Each row comes from the steps of one walk. Every step used is in the known rows, and no mark comes twice. Write the walk behind each row, first mark first.
Known rows:
B > W > P: [  9 -42   9  22   8 -22   4  15 -34   7   5 -14  30   3  -3 -15   7 -11
  -5  11   4 -22  29 -71   9   0   0  23  19 -10   3   7  15  -4  14   4
   2  22  28  18   7  -5   0  19   1]
W > P > Z > U: [ 10 -47 -19  28 -27 -28  -2  31 -40  20  -4 -28  35 -19  -4 -17   9 -20
  -1  14  -5 -11  15 -34  17 -10 -30  -7  16  15   3  33  24 -13  14   7
  42  -2   2  17   0  16   1  17   2]
C > S: [ 24  -9  -8  18  -6 -23  -2  -2 -14   9 -21   8   4   8   6 -22  -5 -17
   4   0  34 -26  -1 -70  23 -15 -10   8  24   8   8  12  29  -2   1   8
 -15  -3  28  -3  -5  14  49  21   4]
B > F > U > Z > J: [-36 -33   2   7  18   0   1  -7  32  10 -24  71  32  14 109 -24 -14  -1
  20  46   3   1   6 -29  17 -47 -14  34  19 -15  -5 -31   7  -3   5   7
 -30  -4  24  -3   5 -18  25  15 -13]
P > Z > J: [-33 -30 -11  27  -7 -22   4   1 -10  18  -6  -3  29   2  21  -9  -2 -31
   9  28  15  -2  24 -46  18 -12 -29   2  22   0  15  15  21   7   1   7
  -7  -1  29   2  -7  10  24  27  -5]
B > W > U > C > S > Z > J: [-18 -11  -6  27 -14 -11 -13 -10   5   2 -36  62  21   4  39 -19  13 -12
   6   5  50 -43  44 -82  31  -9   4  36  21 -22  12  19  11   2 -13   5
 -62  24  52 -11  19  -2  77  26   5]
W > B > F > U: [ -3  -9   5  17   3  -7  -8  -1  34  -3   5  47  27   5  54 -25 -10  -7
  13  43 -39   2  20 -37  13 -35  -6  16  32  -5  -4 -37  -1   1  22   5
 -16  -1  26  16   5 -12   7   8  -2]
P > Z > S: [ -6 -26 -23  22 -26 -31  -3  16 -39   8   4 -42  24  -7  16 -18  -4 -21
 -10  21   2   5  18 -45  24 -25 -30  -3  25   5   4  31  29  -3  11  14
  -2  10   6  25 -14  18  25  24  -6]
S > Z: [  7 -42 -15  10 -14  -9   2  -4 -16  13 -23   6  16 -12  27 -16 -13 -14
  -1  12  41   5  14 -42  22  -9 -13  21  19 -10  13   3  14  -2   6   5
 -29  -9  32   6   6  -1  47  21  -7]
Z > S > C: [  5 -16 -12  20 -14 -26  -3   5  -8  -1 -19 -14  14  10  18 -23  -9 -31
  -4  12  25 -22  12 -41  31 -30  -9  11  25   5  -1  11  36 -12   9  16
 -29   3   2  25  -5  20  46  19   7]
J > Z > S > C: [ 10  -8 -18  20 -15 -25  -3  12  -6   5 -15  -2  12  27  12 -27  -1 -34
   7  26   8 -11  -2 -36  29 -39 -12  11  27  13   0  11  41  -9  10  11
 -21  14  -3  29 -13  21  51  18  -4]
F > U: [  7 -51   2  13  10 -18   8  -3  21  -4  -2   9  20  -7  40 -26   2  -1
   3  23   7  -8   8 -42  16 -19 -13  26  30   2  11 -13  18  -1  14   7
 -30  -1  26  10   2  -2  40  13 -12]
B > W > P > Z > U > R: [ 10 -47  -8  35 -21 -11   8  39 -21 -14  20  -8  24 -18  -4  -9  24 -15
   0   9   2 -23  37 -53  16   1 -17  14  15   7  11  18  15   1  26  18
  53  20  12  27 -11   1 -10  22  -3]
V > Z > J: [-28 -60  -3  26  11 -37   8 -24  -5  21   4 -18  30  17  46  -6 -11 -21
  16  10  55  13  29 -44  19  -6 -11  -1  25  -3  22   9  17  -2   2  -2
 -39   4  36  -8 -17   0  32  32  -3]
V > Z > S > C > U: [ -2 -38 -20  23 -18 -44  -6 -12   5 -22 -19 -31  13  14  35 -34  -5 -12
  14 -16  70 -11  25 -42  30 -26  -9  -7  32  23  13  14  47 -18  -4   9
 -46  12  12   7 -24  19  44  18   4]
V > Z > S > C > U > R: [  3 -42 -16  25 -22 -26   1 -13  30 -49  -8 -16  -3   9  47 -30   0 -13
  22 -22  94  -8  25 -39  32 -26  -6   1  31  24  19  -7  43  -7   9  23
 -23  10  10  13 -36  22  43  17  -1]
Z > U: [ 17 -43 -18  19 -17 -37   8  14 -20  13   7 -20  20 -10  13 -13  -8 -16
  -7  12  26 -29  -1 -31  20 -13 -16   0  17   0   8  21  25  -4  16   3
   5 -10  12  10  -6   3  28  21  -3]
F > U > C > S > Z > J: [-17 -21   1  20 -13  22  -4  -8  57  -1 -59  74   4  -6  64 -34  14   4
  28  11  63 -16  19 -54  30 -22  -8  28  33   0  12  -8  20  -2 -22  10
 -55   8  37  -5  23   2  85  14   2]
Z > U > F > B > W > P: [ -2 -24   7  36   7 -19  11  56 -42   1  36   8  46 -24   9 -23   8 -21
 -17  42 -14 -17  45 -40  12   4 -24  14  15  -8   7  51  10   1  30   8
 -11   6  17  38  14 -30 -18  11  -2]
B > W: [  3 -37  -2  19   8 -36   7   6 -20  -2   9  -1  22   6   3 -14   0 -14
  -8  16  12 -29  30 -65  14   1  -4  24  20 -16  11  19  13   2  16   6
 -21  16  40  11  -5  -9  23  26  -4]
F > B > W > J: [ 13 -23   8  26  -1 -16  10  39 -31 -19  18   3  34 -11  -6 -19  11  -1
  -4  26   2 -30  40 -67  11   1 -15  33  22 -27  -2  20   9   7  27  -3
 -16  21  55  32  15 -23  -5  19   5]
S > C > U > Z > J: [-19 -33 -19  11   1 -20  -6  -5  29 -13 -48  37  10  24  76 -29  -9 -36
  29  -4  68 -39  -8 -40  24 -28  -8  17  19   8   4 -14  41 -12 -10  11
 -12   0  33 -16  -9  12  46  19  -7]
P > Z: [ -7 -38 -18  20 -19 -34   1  16 -21   8  -3 -11  22  -7   2 -17   2 -25
  -2  17   2  -3  22 -44  18 -13 -26   2  24   6   8  22  17   0  16  11
   2  -2  30   7  -7  13  24  24  -3]
U > C > S > Z: [ 11 -12 -14  15 -38  -3 -13   4  15   3 -52  43  -6  -2  19 -32   8  -9
  15  -9  64 -25  13 -53  31 -23  -5  12  25  -2   8  21  14  -5  -6  14
 -28  -2  33  -6  20  13  82  21  10]
F > B > W: [ -3 -25   0  21   7 -28   7  27 -12  -5  14  19  35  -6  13 -21   8 -14
  -8  33  -7 -24  39 -62  14   3 -22  30  20 -23   4  22  13   5  22   4
 -26  12  47  17  -5 -27   4  21   1]
C > S > Z > V: [ 29 -14 -22   8  -5  18  -8 -17  -1  19 -50  21   4 -29  40 -28  -8 -10
   3  -4  60  17  17 -83  25 -13 -14   3  23   3  16   8  22 -11  -7   5
 -26  -5  35  -5  17  25  70  23  -1]
C > U > R: [ 15 -27 -10  19 -14 -12   6  -2  33 -41   4   3  -6  -7  47 -24  -3  -7
  14 -14  63 -30  -1 -45  16 -11 -10  12  26  11  20 -21  27  15  14  23
  14   2  24  -2 -16   4  34  13 -16]
Z > V: [ 12 -32 -12  10   5 -18   6  -9   0  19  -7 -20  16 -24  39 -21 -10 -20
  -6  13  25  12  12 -59  15 -17  -9  -5  26  -3  13  10  16  -2  15  11
 -10  -5  26   3  12  22  42  23  -6]
V > Z: [ -2 -66  -9  18  -3 -48   5 -14 -13  15   5 -30  23  11  20 -15  -9 -14
   4   2  44   7  30 -41  18 -11 -10   2  25   1  16  19  13  -6  17   1
 -29   1  32  -3 -16   3  33  28   1]
C > S > Z > J: [ -2 -10 -10  19  -4  14  -3 -18  -3  20 -48  38  13   0  42 -14 -11 -17
  14   6  62  -6  11 -72  26  -8 -17  18  21  -3  18  -9  30   1 -22   1
 -42  -3  33  -7   9   5  64  25  -2]
C > S > Z: [ 27 -16 -17  12 -16   5  -7  -9 -16  10 -45  28   5  -2  18 -23  -8 -11
   4  -1  55  -6   9 -69  27 -10 -15  17  21   1  10   5  24  -5  -7   3
 -30  -8  33   1   3  11  65  22   2]
V > Z > S: [ -2 -54 -12  22 -10 -49   1 -15 -32  11  13 -54  24   7  30 -15 -12  -6
  -4   8  48  15  23 -41  26 -22 -10  -2  28  -2  10  28  26 -12  13   2
 -39  12  11  15 -21  10  33  28  -3]

Which walk is each row?
[ -6 -22   6  12   8  -7   5   5  22  -3  -4  38  26  -1  53 -30  -5   7
   5  39 -18  -5  23 -37  14 -37 -17  23  29  -5   1 -20   6   5  18  11
 -37  -8  16  14   6 -15  21   8  -4] : B > F > U
[ 14 -51   7  16   5   1  15   4  47 -27   5  21   5 -14  48 -21   5   3
  10  14  22  -3  11 -37  18 -17 -10  31  31   4  17 -28  15  11  24  22
  -6   0  23  12  -5   0  40  12 -18] : F > U > R
[ 12 -44 -29   1  -1 -25  -5 -10  16  -4 -31   7   8 -16  84 -36 -14 -14
  10  -7  55  -5 -14 -54  16 -30 -10   0  21   3   4   2  26 -15   8  10
  16  -1  36 -20   4  23  40  18 -18] : C > U > Z > V
[  9 -39 -28   0  -2 -21  -8  -3  31 -14 -53  26   3  -9  71 -43 -10 -30
  18 -16  59 -14  -6 -51  24 -35  -2   3  21  13   2  -1  33 -22   3  14
   5  -4  32 -20   3  34  52  15  -5] : S > C > U > Z > V
[  7 -11 -30  31 -54 -34 -10  30   2   5 -22  18   5  -5  -5 -30  22 -16
  11  -2  29 -44  14 -45  31 -26 -22 -13  22  16   3  52  23  -9   5  16
  14  -2  19  -1   0  27  54  22  14] : P > Z > U > C > S
[  9 -29  -2  31 -17   0  14  57 -53 -17  20  16  37 -35   9 -20   0  -3
 -17  33  24 -16  57 -43  19   2 -24  27  16 -26  12  50  -1   7  26   0
 -38   1  49  46  27 -33   8  18  -6] : S > Z > U > F > B > W > J
[ 23 -26   1  21   8 -13   8  12 -26  -1   4 -17  19  -3  -4 -22  10  -4
   6  21  11  -4  25 -84   7 -11  -1  16  26  -9  10  12  11   2  19  -4
  -2  34  45  21  19  11  25  24 -13] : B > W > J > Z > V
[  7  -1   9  29  15  -4  14  44 -26  -9  25  15  33 -24  12 -33  11 -12
  -5  50 -12  12  50 -67   7 -14 -21  16  29 -13  12  46   0  12  34   1
 -25  18  47  35  33  -8  10  17 -17] : U > F > B > W > J > Z > V
[ 14 -12 -17  22 -24  -7   3   6  33 -49 -13   1 -10   3  42 -30   0 -17
  14 -15  66 -33   2 -42  31 -26  -7  10  29  21  12 -14  47   1   8  31
  -4   7   4  19 -22  20  45   9  -7] : Z > S > C > U > R
[ 16 -36  10  22  -3 -26  12  20 -39 -14  12 -18  22   6 -18 -13   2  -3
  -4   5  23 -36  29 -69  10  -2   3  33  21 -19   6   9   7   6  17  -1
 -12  23  50  21  14  -5  13  22   1] : B > W > J
[ -3   6  -7  20 -11 -19 -12   0  -1  11   7  26  24  11  32 -14 -20 -26
  10  32 -26  -5  17 -42  15 -31  -6   4  25 -12  -5 -17  -2   5  27   6
  -1  -4  26  10  -3  -6   0  17   3] : W > B > F
[  6 -65  -7   1   9 -21   0   2  27  -2 -16  31  19   2  74 -28  -8  -5
   8  20  18  -7  -8 -32  19 -34 -10  36  20  -3  -3  -8  12 -13  15   6
  -6   1  34  -2  -2   1  43  15 -18] : F > U > Z
[ 12 -18   7  36  -7 -24  18  58 -48 -19  44  -6  37 -23 -11 -20   4 -12
 -16  37   5 -32  51 -42  15  -1 -24  18  18 -19   9  57   5  11  38   1
 -26   7  41  44  17 -28  -5  16  -4] : Z > U > F > B > W > J
[ 10  -5  -9  20 -27 -23  -7   9  19   1 -28  26  -6  13  11 -32  10 -15
  13  -9  46 -41   4 -53  27 -26  -1   7  28   6   2  25  19  -2   3  18
 -13   3  25  -6   9  20  68  19  12] : U > C > S
[  7 -10 -22  19 -20 -28  -5   6   8 -27 -24 -14   6   7  27 -35  -3 -21
   6  -6  45 -37   0 -47  29 -28 -12   1  30  16   6  -1  52 -10  -3  16
 -26   8   6  14 -11  19  43  10   2] : Z > S > C > U
[ -6 -15 -23  22 -28 -30  -5  17 -16   0 -20 -13  20   0   3 -25   1 -38
  -2  18   4  -9  30 -44  31 -32 -24   0  25  14  -1  30  35 -12   9  18
 -11   3   5  27 -11  31  35  21   9] : P > Z > S > C
[  1 -36  -6  22   6 -12  -2  16 -31  16  -6 -20  35 -26  -1 -23  17 -18
  -3  16 -12  15  50 -89   9   0 -15  -2  23   2   8  28  15 -10  12   8
  19  22  26  14  16  21  -2  23  -1] : B > W > P > Z > V
[  6 -62 -11  -2  14  -9   1  -6  33   7 -24  21  16 -25  94 -33  -8  -7
   4  19  19  20   0 -44  18 -35  -7  20  23  -5   1  -6  11 -19  14   7
  -6  -1  35  -8  12  16  49  17 -19] : F > U > Z > V
[  7 -16 -12  37 -41 -26 -12  40 -20   1 -20  17  18  -5 -23 -30  38 -13
  11  -3  10 -52  35 -68  23  -8 -13  -1  20  12  -4  56  22 -16   1  13
  33  24  15  13   7  17  22  19  19] : B > W > P > Z > U > C > S
[  4 -50 -13   6  -3 -16  -6  10  22 -10 -34  24  15  10  74 -35  -6 -17
   7  19  14 -10  -3 -28  33 -50  -6  38  23   6 -13  -1  32 -27   9  14
 -22   8   9  17  -4  16  55  12  -6] : F > U > Z > S > C
[ -7 -31   3  25  18 -52   7  11 -37  -7  43   5  35   2  14 -13 -15 -27
 -32  32  -4 -25  48 -55  17 -11  -3  29  21 -14  17  36  -3  10  29  10
 -51   7  36  12   9  -8  33  21 -16] : B > W > U > F
[ 31   1  -6  35 -38 -23   1  40 -16 -14 -13  22   2  16 -34 -29  33   3
  21  -1  31 -67  11 -61  22 -19   2  16  22   1   0  42  22  -2   7  -1
  16  33  34  15  14   8  48  21   8] : B > W > J > Z > U > C > S
[ -3 -45   3  16 -13 -24   2  14  56 -14  -9  22   9  -6  45 -34  16   2
  13  15  17 -23  12 -28  21 -30  -3  19  35  -1   8   3   8   0  14  16
 -21   5  27   3  13   3  56  12  -3] : F > U > C
[ 20   0  -8  30 -18 -23   0  24 -17 -45 -14  -8  10  27 -12 -36  16  -5
  15   2  33 -51  14 -69  20 -23  -4  24  31  11   4   3  47  -4   1   5
 -18  44  21  33  -1  11  30  12  -4] : B > W > J > Z > S > C > U
[ 11 -40 -19   7  -4   5   2 -13  -3  19 -33  -3  14 -35  52 -21 -14 -14
  -4  12  44  28  22 -61  20 -13 -12   6  24 -10  16   7  12  -5   5   7
 -26  -9  34   3  17  15  57  24  -8] : S > Z > V
[  5 -71 -19  23 -14 -52  10  -3 -23  14  13 -39  26   1  18 -13  -8 -11
   0   0  49  -4  24 -28  22 -10 -15 -11  19   7  17  27  19 -14  17  -3
 -20  -5  20   1 -23   4  29  28   0] : V > Z > U
[ -4   9 -20  26 -13 -30   2  21   4 -28  -3   0   6  21  25 -42  -6 -33
   6  23  25 -18   3 -27  25 -40 -19  -3  32  32  18  21  45   0   7  21
 -39   3  -4  26  -8  16  53   7 -19] : J > Z > S > C > U > F
[  7 -32 -31   7 -16 -38  -9   1 -13 -13 -14 -14  10   8  79 -28 -14  -5
   3  -2  54 -22 -29 -38  23 -38 -13  12  21   1  -6   3  39 -14   2  10
   6  11  16   1 -15  11  37  17 -19] : C > U > Z > S
[ 14 -12 -11  23 -25 -37 -15   1  10   0 -18  25   8   9  20 -30   9 -14
   1  -6  25 -48   9 -56  29 -31   3  16  26   4   0  25  12  -2  11  13
 -26   4  27 -14  15  22  73  18   8] : W > U > C > S
[ -3 -23  -9   4  11   6 -13  -8  42   6 -17  58  26  -9 108 -32 -19 -12
  16  42 -34  29  10 -44  16 -51   0  14  26 -12 -12 -32  -8 -17  26   6
  10  -2  35  -2  14   6  17  12 -12] : W > B > F > U > Z > V
[  4 -54 -12   5  -3 -23  -2   3   3  -1 -12   1  21   2  84 -26 -10   1
  -2  25  18   0 -12 -29  26 -43 -10  33  22  -5  -5  -1  24 -20  12   8
 -12  13  15  15  -5   6  42  15 -22] : F > U > Z > S
[ 20 -36 -25  23 -15 -31   6  17 -15  20   8 -12  19  13   9 -16  -2 -14
   1  29   8 -20 -14 -26  17 -21 -22   2  17  12  11  18  26  -3  17  -2
  13  -1  10  12 -14   2  38  22 -14] : J > Z > U
[-15  -6 -10  22 -28   8  -9  -5  23  14 -54  50   3   1  42 -22   5 -15
  26  -1  75 -22  13 -57  31 -15  -7  15  25  -8  12  11  21   0 -20  12
 -39   3  36 -10  18   8  82  24   7] : U > C > S > Z > J
[ 35 -36 -13  28 -27 -24   8  29 -38   3   8 -22  18   4 -12 -16   1  -1
   8  21  14 -26 -10 -25  15 -22 -16   9  19   5   6  17  24   0  19  -7
  19  10  19  21   4   5  28  20 -10] : W > J > Z > U
[ -2  22   5  24 -23   1 -20   7  63 -14 -25  80   6  11  48 -41  12  -3
  32  25 -16 -25  20 -50  25 -45   3  10  39   2  -8 -18   0  -3   9  14
 -15   4  25   2  15   3  40   7  14] : W > B > F > U > C > S
[  5 -31 -22  25 -39 -38  -1  30  14  12  -3   5   7   6  12 -25  14 -15
  11  22  18 -36 -10 -15  22 -34  -9  -2  23   6   5  34  17  -3  19  10
  18   5  10   7  -1   6  53  19  -5] : J > Z > U > C
[  8 -17   4  19 -14 -13  -4   9  54 -13 -29  44  -3   4  31 -42  23   3
  18   1  34 -32   7 -53  27 -31  -4  19  36   9   5   4  19  -5   1  15
 -26   9  26  -2  13  13  74  11   5] : F > U > C > S
[  0 -12   9  21  -1  12  -1   0  58 -30  16  60  13  -2  71 -20  -6  -5
  22  37 -25   5  21 -35  16 -33  -1  23  31  -3   4 -57  -5  13  34  17
   3   1  24  16  -7 -11  10   7  -9] : W > B > F > U > R
[ -6 -20  -2  26   8 -35   2  30 -21   0  38  18  44 -16  42 -24 -15 -27
 -22  47 -18  -1  39 -30  20 -22 -27  18  22  -9   9  38   1  11  39   8
 -53 -16  32  15  12 -16  24  12 -13] : W > U > F > B
[-30   7   4  20 -19  34  -8  -8  59   3 -64 107  12  -2  79 -38  11  11
  33  27  39 -12  30 -52  29 -40 -12  27  33  -8   7 -19   9   2 -17  14
 -63  -3  26   0  29 -10  68  12   8] : B > F > U > C > S > Z > J
[ 10 -15 -18  21 -13 -27   0   8 -26  13   4 -27  17  18  23 -19  -7 -11
  -3  33   7   4 -12 -41  20 -35 -18   7  24   4   4  14  33  -1  13   7
  -6  16   2  24 -10  10  41  20 -18] : J > Z > S
[ 15 -28 -17  14   5 -16   3  -1   3  22 -11  -7  14  -7  30 -26  -3 -20
   5  28  13  19   1 -55  14 -24 -14  -6  26   5  13   8  20  -2  14   6
  -2   3  21   3   3  22  47  21 -17] : J > Z > V
[  9 -44 -25  26 -36 -17   9  26  -3 -13  16  -5   9 -21  15  -9   6 -21
   3  13  24 -15  15 -29  24 -14 -27   1  17  13  14  20  20   6  30  21
  44  -7  15  13 -24  13  22  23  -8] : P > Z > U > R
[  1 -13 -19  28 -32 -17 -12  24 -10 -22 -32 -17  23  -2   7 -39  11 -22
  13  -5  19 -18  16 -52  24 -26 -23  -8  30  33   2  14  52 -16  -4  18
   8  15  -3  24  -4  35  13   6  10] : W > P > Z > S > C > U
[ 38  -3 -14  32 -52 -17  -4  36  -8  -2 -20  11  -3  16 -21 -32  21  -1
  25  -1  37 -52 -12 -41  25 -36  -4   2  25  12  -1  37  24  -3   8   1
  18  13  20   7  18  19  62  18   6] : W > J > Z > U > C > S
